What can hang from each mark
Q864: Q257 Q911
Q779: Q911
Q671: Q215
Q889: Q388
Q215: Q257 Q671
Q257: Q64 Q864
Q388: Q889
Q911: Q779 Q864
Q448: Q388
Q64: Q448 Q911

Known rows, with every way that one mark hangs from another
Q671{Q215{Q257{Q64{Q448{Q388}} Q864{Q911}}}}: [-11.3,  22.2, -21.0,  18.3,  21.4,  10.2,   1.7, -12.7,  55.4, -12.2,
 -13.6, -17.0,   2.8,  16.3,   6.1, -24.8,  -3.2, -41.7,   2.1, -16.1,
   1.9, -14.9,  -3.1]
Q889{Q388}: [ -7.9, -16.3,   6.9,  36.5,  -2.9,   0.1,  -0.4,   7.9,   6.6,   3.2,
  13.9,   8.9,   4.2,   6.2,  -6.4,  -1.8,   5.7, -21.0,   6.8,  -8.6,
   1.0, -18.0,   5.1]
Q911{Q779 Q864{Q257{Q64{Q448{Q388}}}}}: [ 51.0,   7.6,  20.7,  20.8, -11.8,  -7.6,  10.9, -24.0,  36.7,  76.1,
 -10.2,  36.7,   2.4,   7.1,   0.3, -38.7,  -5.9,   6.6,   7.5,  20.4,
 -12.3, -23.7,  14.6]
Q215{Q257{Q864}}: [ 19.6,  22.3, -18.7,   6.9,  -3.2,  -7.1,  21.8,  -8.9,  33.2,  23.1,
 -17.4, -23.2,  -1.8,  11.9,  -0.7, -13.8,  -2.7, -21.6,  -3.5,  -8.5,
   0.1, -21.7,   4.9]
Q671{Q215{Q257{Q64{Q448 Q911{Q779}} Q864}}}: [ -2.0,   9.5,  -8.6,  11.5,  15.4,   1.2,  -3.1, -13.6,  47.1,  -5.3,
 -18.4, -18.0,  -0.1,  11.1,   1.9, -31.8,  -6.2, -33.0,   5.9, -10.6,
  -0.9, -17.9,  -9.3]
Q671{Q215{Q257{Q64{Q911} Q864}}}: [ -4.6,   8.8, -18.0,   5.0,  18.5,   3.2,   1.3, -11.1,  47.3, -15.6,
 -18.6, -19.4,   1.1,  11.2,   3.0, -20.4,  -6.6, -32.6,   3.4, -14.7,
   1.5,  -8.7,  -8.9]
Q864{Q257{Q64{Q448{Q388{Q889}}}} Q911{Q779}}: [ 42.1,   6.9, -11.0,  21.7,   1.8,   8.4,  -3.2,  -5.8,  41.2,  64.1,
 -24.4,  10.5,  17.1, -15.7,   4.6, -41.4, -11.9,   2.4,  -1.2,   9.1,
   0.3, -27.5,  18.4]
Q64{Q911{Q779 Q864}}: [ 38.7, -24.9,  16.9, -34.7,  -6.6,  -9.0,   4.1, -11.5,  14.4,  37.3,
  -8.6, -11.6,   3.9, -10.1,  -3.7, -13.9,  -5.1,  10.1,   3.0,  24.3,
 -10.2, -17.0,  -7.9]
Q671{Q215{Q257}}: [-17.0,  12.7, -19.8,  -0.2,  23.5,   2.0,   3.2, -10.4,  28.1,  -4.2,
  -2.7, -25.4,  -1.5,   7.9,   1.6, -12.4,  -0.3, -28.7,  -3.5, -22.6,
   5.0,  -1.0,   3.8]
Q671{Q215{Q257{Q64{Q448}}}}: [-14.6,  16.0, -16.8,  16.7,  24.7,   5.9,  -6.1, -12.9,  31.5,  -8.6,
  -3.4, -16.3,  -3.0,   9.2,   7.5, -20.9,  -4.3, -32.0,   1.8, -21.0,
   3.6,  -8.2,  -7.8]
Q779{Q911{Q864{Q257{Q64{Q448}}}}}: [ 26.2,  31.1,   6.7,   0.7,  -0.5,   4.1,   9.1, -22.0,  26.4,  45.5,
  -0.2,   6.6,   3.2, -12.1,  -1.8, -24.3,  -9.8, -12.3,  12.0, -14.4,
   3.3, -20.6, -14.5]
Q779{Q911{Q864}}: [ 23.5,  24.1,   9.4, -19.4,   1.2,   3.4,  13.9, -14.4,  16.2,  31.1,
   4.6,  -6.4,   3.1, -12.4,  -5.0,  -8.7,  -4.2,  -6.3,   8.9,  -9.9,
   3.0, -15.0, -14.2]
Q864{Q257{Q64} Q911}: [ 25.8,   4.0, -30.2,  13.5,   8.1,   8.7,  -1.0,  -7.4,  39.9,  43.0,
 -20.6,  17.6,  18.6, -14.3,   6.7, -29.8, -11.1,  -2.9,  -2.7,   5.0,
   5.4,  -5.0,   4.4]
Q671{Q215}: [-30.4,   0.7,  -6.5,  -1.4,  18.9,   4.9,  -9.0,  -4.6,  18.3, -26.4,
  -2.1,  -6.2,   0.7,   6.3,  -3.5,  -8.0,   1.3, -23.6,   2.2, -13.9,
   2.8,  10.6,  -1.2]
Q257{Q64{Q448} Q864{Q911{Q779}}}: [ 21.7,  12.2,   1.7,  35.5,  -2.6,   6.6,  -8.8,  -5.0,  48.6,   2.3,
 -34.1,  22.0,  11.8,   7.7,  -0.8, -41.7,  -8.6, -21.7,  14.2,  22.3,
  -6.9, -28.0, -25.7]
Q388{Q889}: [ 13.6,  13.2,  -5.4,  -9.2,  -2.3,   4.0,  -2.8,  12.6, -16.9,   9.2,
 -16.9, -27.5,  -2.0,  -9.2, -13.1,  15.6,  -7.7,   3.1,  -7.0,  -7.5,
  -0.8,  -6.5,  11.7]
Q215{Q257{Q64{Q448 Q911} Q864} Q671}: [ 32.6,  13.0, -22.1,  12.1,  -8.5,  -1.9,  20.6, -17.0,  35.2,   8.6,
 -35.1, -42.0,   2.1,   7.4,   5.2, -35.1, -11.1, -32.4,   4.2,   3.6,
   0.5, -46.2, -23.7]
Q864{Q257{Q64{Q448{Q388{Q889}}}} Q911}: [ 23.1,  16.1, -27.5,  21.1,   6.7,  13.7,  -5.2,  -8.2,  40.3,  43.0,
 -20.5,   5.2,  14.2, -12.9,   7.1, -28.6, -12.3, -11.9,  -3.6,  -0.7,
   3.3, -18.8,   8.8]
Q779{Q911{Q864{Q257{Q64{Q448{Q388}}}}}}: [ 30.1,  32.1,   8.9,   2.5,  -2.5,   6.9,  12.6, -21.5,  31.8,  43.1,
   2.6,   6.4,   2.3,  -9.0,   2.6, -20.1,  -8.3, -10.1,  11.7, -14.8,
   2.4, -24.1,  -7.0]
Q64{Q448{Q388{Q889}} Q911{Q864{Q257}}}: [ 15.3,   5.8,   1.9, -12.3,  -7.5,   3.0,  -2.9, -21.1,  21.4,  35.0,
  -4.1, -27.7,  -6.0,  -2.5,   1.5,  -6.8, -10.1, -22.7,  -0.3,   2.1,
 -10.2, -32.1,   0.1]
Q864{Q257{Q64{Q448}}}: [ 11.2,  10.2,  -7.5,  35.4,  -4.5,  -0.2,  -7.7, -14.5,  21.8,  29.8,
 -10.2,  27.9,   0.3,   0.5,   7.1, -28.5, -11.7,  -7.3,   4.9,  -7.3,
   1.4,  -9.1,   1.8]

Rows
[ 49.6,  14.1, -27.3,  12.9,  -4.4,   0.4,  31.2,  -9.9,  42.0,  25.8,
 -42.3, -32.4,  12.7,   4.5,   2.0, -40.4,  -7.4, -19.1,   0.5,  11.9,
   2.5, -41.8,  -8.9] => Q215{Q257{Q64 Q864{Q911{Q779}}} Q671}
[ 46.6,   3.5, -23.6,  -4.2,  -1.0,  -1.5,  25.5, -17.6,  20.8,  27.4,
 -23.2, -41.3,   2.7,  -1.7,  10.6, -22.7, -10.2, -11.1,  -1.8,   5.6,
   2.2, -35.1, -16.8] => Q215{Q257{Q64{Q911{Q864}}} Q671}
[ 26.6,  27.4,   4.2, -13.4,  -1.8,   0.9,  16.2, -19.1,  24.8,  47.6,
   1.3,   1.2,   4.9, -13.9,  -6.3, -16.8,  -7.0,  -7.5,   8.1, -13.8,
   4.7, -14.5,  -4.8] => Q779{Q911{Q864{Q257}}}
[ 28.8,  -3.6,  21.2,  26.5, -16.0,   3.2,  -7.0,  -6.4,  46.1, -12.8,
 -26.4,  13.1,   1.7,  12.3,   7.8, -28.7, -10.5,  -8.8,  17.2,  17.4,
 -11.5, -36.9, -18.6] => Q257{Q64{Q448{Q388} Q911{Q779}} Q864}
[ 46.5,   7.2,  17.8,  18.8,  -9.9, -11.0,   6.8, -25.0,  32.3,  77.4,
 -15.2,  37.0,   3.2,   3.5,  -3.5, -42.4,  -7.6,   3.6,   7.6,  21.4,
 -11.4, -20.0,   6.5] => Q911{Q779 Q864{Q257{Q64{Q448}}}}
[ 46.2,   2.5,  15.6,   1.2, -11.3, -14.2,  15.8, -21.6,  27.9,  82.3,
 -13.4,  26.5,   4.8,   0.9, -10.5, -34.5,  -3.5,   7.1,   2.7,  19.9,
  -9.9, -13.7,  18.4] => Q911{Q779 Q864{Q257}}
[ 34.5,  35.8,   6.1,   0.1,  -3.1,   8.4,  12.4, -17.6,  26.2,  45.4,
  -2.6,  -3.2,   1.8, -11.8,  -1.8, -15.1, -10.8,  -9.0,   8.9, -17.4,
   2.2, -27.1,  -2.4] => Q779{Q911{Q864{Q257{Q64{Q448{Q388{Q889}}}}}}}
[ 36.8,  18.5, -24.7,  18.8,  -8.5,  -1.9,  30.8, -11.2,  33.2,   9.5,
 -37.6, -29.2,   3.8,  11.3,   2.9, -28.8,  -8.0, -22.6,   2.0,   2.4,
   2.8, -35.4, -11.2] => Q215{Q257{Q64 Q864} Q671}
[ 22.9,  -9.9,  15.3, -12.7,  -8.3, -10.1,  -8.1, -26.7,  20.8,  55.4,
  -5.2,  -7.5,  -0.4,  -7.2,  -3.6, -36.1,  -8.6, -14.5,   6.2,  16.8,
 -10.7, -31.9, -13.2] => Q64{Q448 Q911{Q779 Q864{Q257}}}
[  3.3,  -1.4,  -0.6, -12.7,  -2.8,  -5.2, -10.2, -28.2,  19.6,  35.0,
  -1.9, -11.6,  -2.9,  -4.0,  -1.1, -22.1,  -9.5, -29.3,   4.2,   8.6,
  -7.6, -22.3, -22.2] => Q64{Q448 Q911{Q864{Q257}}}
[ 16.6, -17.7,  26.3,  -8.6,  -8.3,   1.1,  -9.0,  -8.7,  13.2,  14.1,
   7.1, -23.7,  -2.0,  -4.1,  10.8, -18.8,  -2.5,   0.1,   5.4,   9.3,
  -8.8, -38.4,   0.3] => Q64{Q448{Q388} Q911{Q779}}
[ 31.6, -10.6,   4.4,   1.3,   0.6,   3.7,  -5.7,  -9.3,  18.1,   4.5,
 -11.7,  11.2,   1.5,  -4.3,  10.8,  -6.4, -11.9,   7.9,   7.9,  16.4,
  -6.6,  -8.0, -27.1] => Q257{Q64{Q911{Q864}}}
[ 27.4,  -5.1,   4.0,  24.9,  -8.9,   0.0,  -5.1, -13.9,  28.9,  35.7,
 -10.7,  18.4,   2.0,  -4.2,  11.7, -30.5, -12.6,   4.3,   5.6,  -0.5,
  -1.8, -20.9,   8.7] => Q864{Q257{Q64{Q448{Q388} Q911{Q779}}}}
[ 19.9,  18.3,  -5.8,  18.0,  -3.9,  -3.8,   4.6, -27.4,  29.0,  49.0,
  -9.4,  28.6,  -1.1,   7.1,  -1.4, -21.8,  -8.4, -17.4,   4.9,   8.1,
  -6.9,  -7.8,  -7.3] => Q911{Q864{Q257{Q64{Q448}}}}
[  3.4,  -4.3,   7.6, -13.9,  -4.2,   7.6, -12.3,  -4.1,   3.4,  -2.5,
   2.2, -41.2,  -6.1,  -5.9,   6.4,   3.0,  -6.9, -12.8,  -0.4,  -3.0,
  -6.0, -32.2,  -3.2] => Q64{Q448{Q388{Q889}} Q911}
[ -5.3,  13.0, -19.6,  -1.4,  20.1,   1.2,   7.7,  -9.0,  48.1,   4.8,
 -18.4, -24.4,   6.4,   9.8,  -5.1, -27.2,  -0.1, -34.3,  -1.3, -10.4,
   2.0,  -9.7,   4.9] => Q671{Q215{Q257{Q864{Q911{Q779}}}}}
[ 42.5, -22.4,  12.4, -29.4,  -9.5, -11.6,   6.2, -16.6,  23.6,  55.6,
 -13.3,  -5.0,   5.2, -12.0,  -4.4, -21.5,  -7.7,   8.2,   1.7,  20.6,
  -8.9, -16.3,   1.5] => Q64{Q911{Q779 Q864{Q257}}}
[ 28.8,  -8.2,  20.9,  -7.2, -11.5,  -4.6,  -0.2, -25.7,  30.6,  50.1,
   0.5,  -8.9,  -1.4,  -0.5,   5.6, -28.4,  -5.6, -10.2,   5.3,  14.9,
 -12.7, -38.7,   3.6] => Q64{Q448{Q388} Q911{Q779 Q864{Q257}}}
[ 25.7,  -6.7,   2.0,  22.6,  -7.9,  -3.3,  -9.1, -14.2,  24.1,  38.2,
 -13.9,  21.0,   2.9,  -7.8,   7.6, -34.2, -13.9,   1.9,   6.3,   1.2,
  -0.9, -16.6,   0.7] => Q864{Q257{Q64{Q448 Q911{Q779}}}}
[ 11.6,  -6.9,   6.1,  15.3,   1.3,   6.3, -20.8,  -7.9,  10.3,  -9.3,
  -4.4,   4.4,  -2.1,  -3.9,  14.9, -15.5, -12.2,  -2.9,  10.4,   7.5,
  -3.7, -18.3, -32.5] => Q257{Q64{Q448 Q911}}
[ 41.8,   9.0, -14.2,  12.9, -10.7,  -4.3,  22.2, -15.8,  35.1,  18.9,
 -36.0, -39.6,   3.2,   6.2,   3.8, -41.1, -11.1, -25.6,   4.8,   7.4,
  -0.9, -51.6, -19.8] => Q215{Q257{Q64{Q448 Q911{Q779}} Q864} Q671}
[ 33.2,   0.5,  18.5,  23.4, -16.9,   4.5,  -7.7,  -2.1,  41.4,  -8.4,
 -33.0,   4.2,   1.2,   9.0,   3.5, -23.1, -13.3,  -8.1,  14.6,  15.4,
 -11.9, -39.0, -14.3] => Q257{Q64{Q448{Q388{Q889}} Q911{Q779}} Q864}
[  8.2,   0.4,   5.3,  -9.8,  -6.6,   1.1,  -1.9, -27.1,  29.5,  30.5,
   5.0, -13.4,  -4.7,   2.2,   7.9, -14.5,  -6.2, -25.0,   3.2,   5.7,
  -9.6, -29.6,  -6.1] => Q64{Q448{Q388} Q911{Q864{Q257}}}
[ 38.1,   2.8,  -9.0,  25.3,   2.0,   7.2,  -1.9, -10.0,  45.5,  60.2,
 -18.0,  20.9,  17.9, -12.1,   8.9, -47.2,  -9.1,   2.2,   1.4,  11.2,
   0.9, -25.6,  14.8] => Q864{Q257{Q64{Q448{Q388}}} Q911{Q779}}
[ 36.6,   9.6, -21.7,   4.3,  -0.3,  -0.5,  19.4, -22.4,  19.1,  27.5,
 -19.0, -43.4,  -0.4,  -0.4,  10.5, -30.1, -10.2, -22.7,   0.7,   5.1,
   1.5, -41.9, -24.1] => Q215{Q257{Q64{Q448 Q911{Q864}}} Q671}
[ -8.8,  13.7, -13.7,  13.3,  16.6,   6.2,   0.3, -13.7,  50.9, -17.5,
 -12.7, -20.6,  -1.9,  16.2,   7.8, -21.7,  -5.1, -37.7,   4.0, -17.3,
  -0.2, -17.8,  -5.3] => Q671{Q215{Q257{Q64{Q448{Q388} Q911} Q864}}}
[ 16.8,   3.5,  -3.1,  -1.3,  -6.4,  -0.1,   8.5,   0.9,  41.5,  11.9,
 -31.0,   1.7,  15.4,   2.7, -13.6, -24.2,  -0.3, -15.9,   3.4,  19.1,
  -4.6, -15.6,  -0.8] => Q257{Q864{Q911{Q779}}}
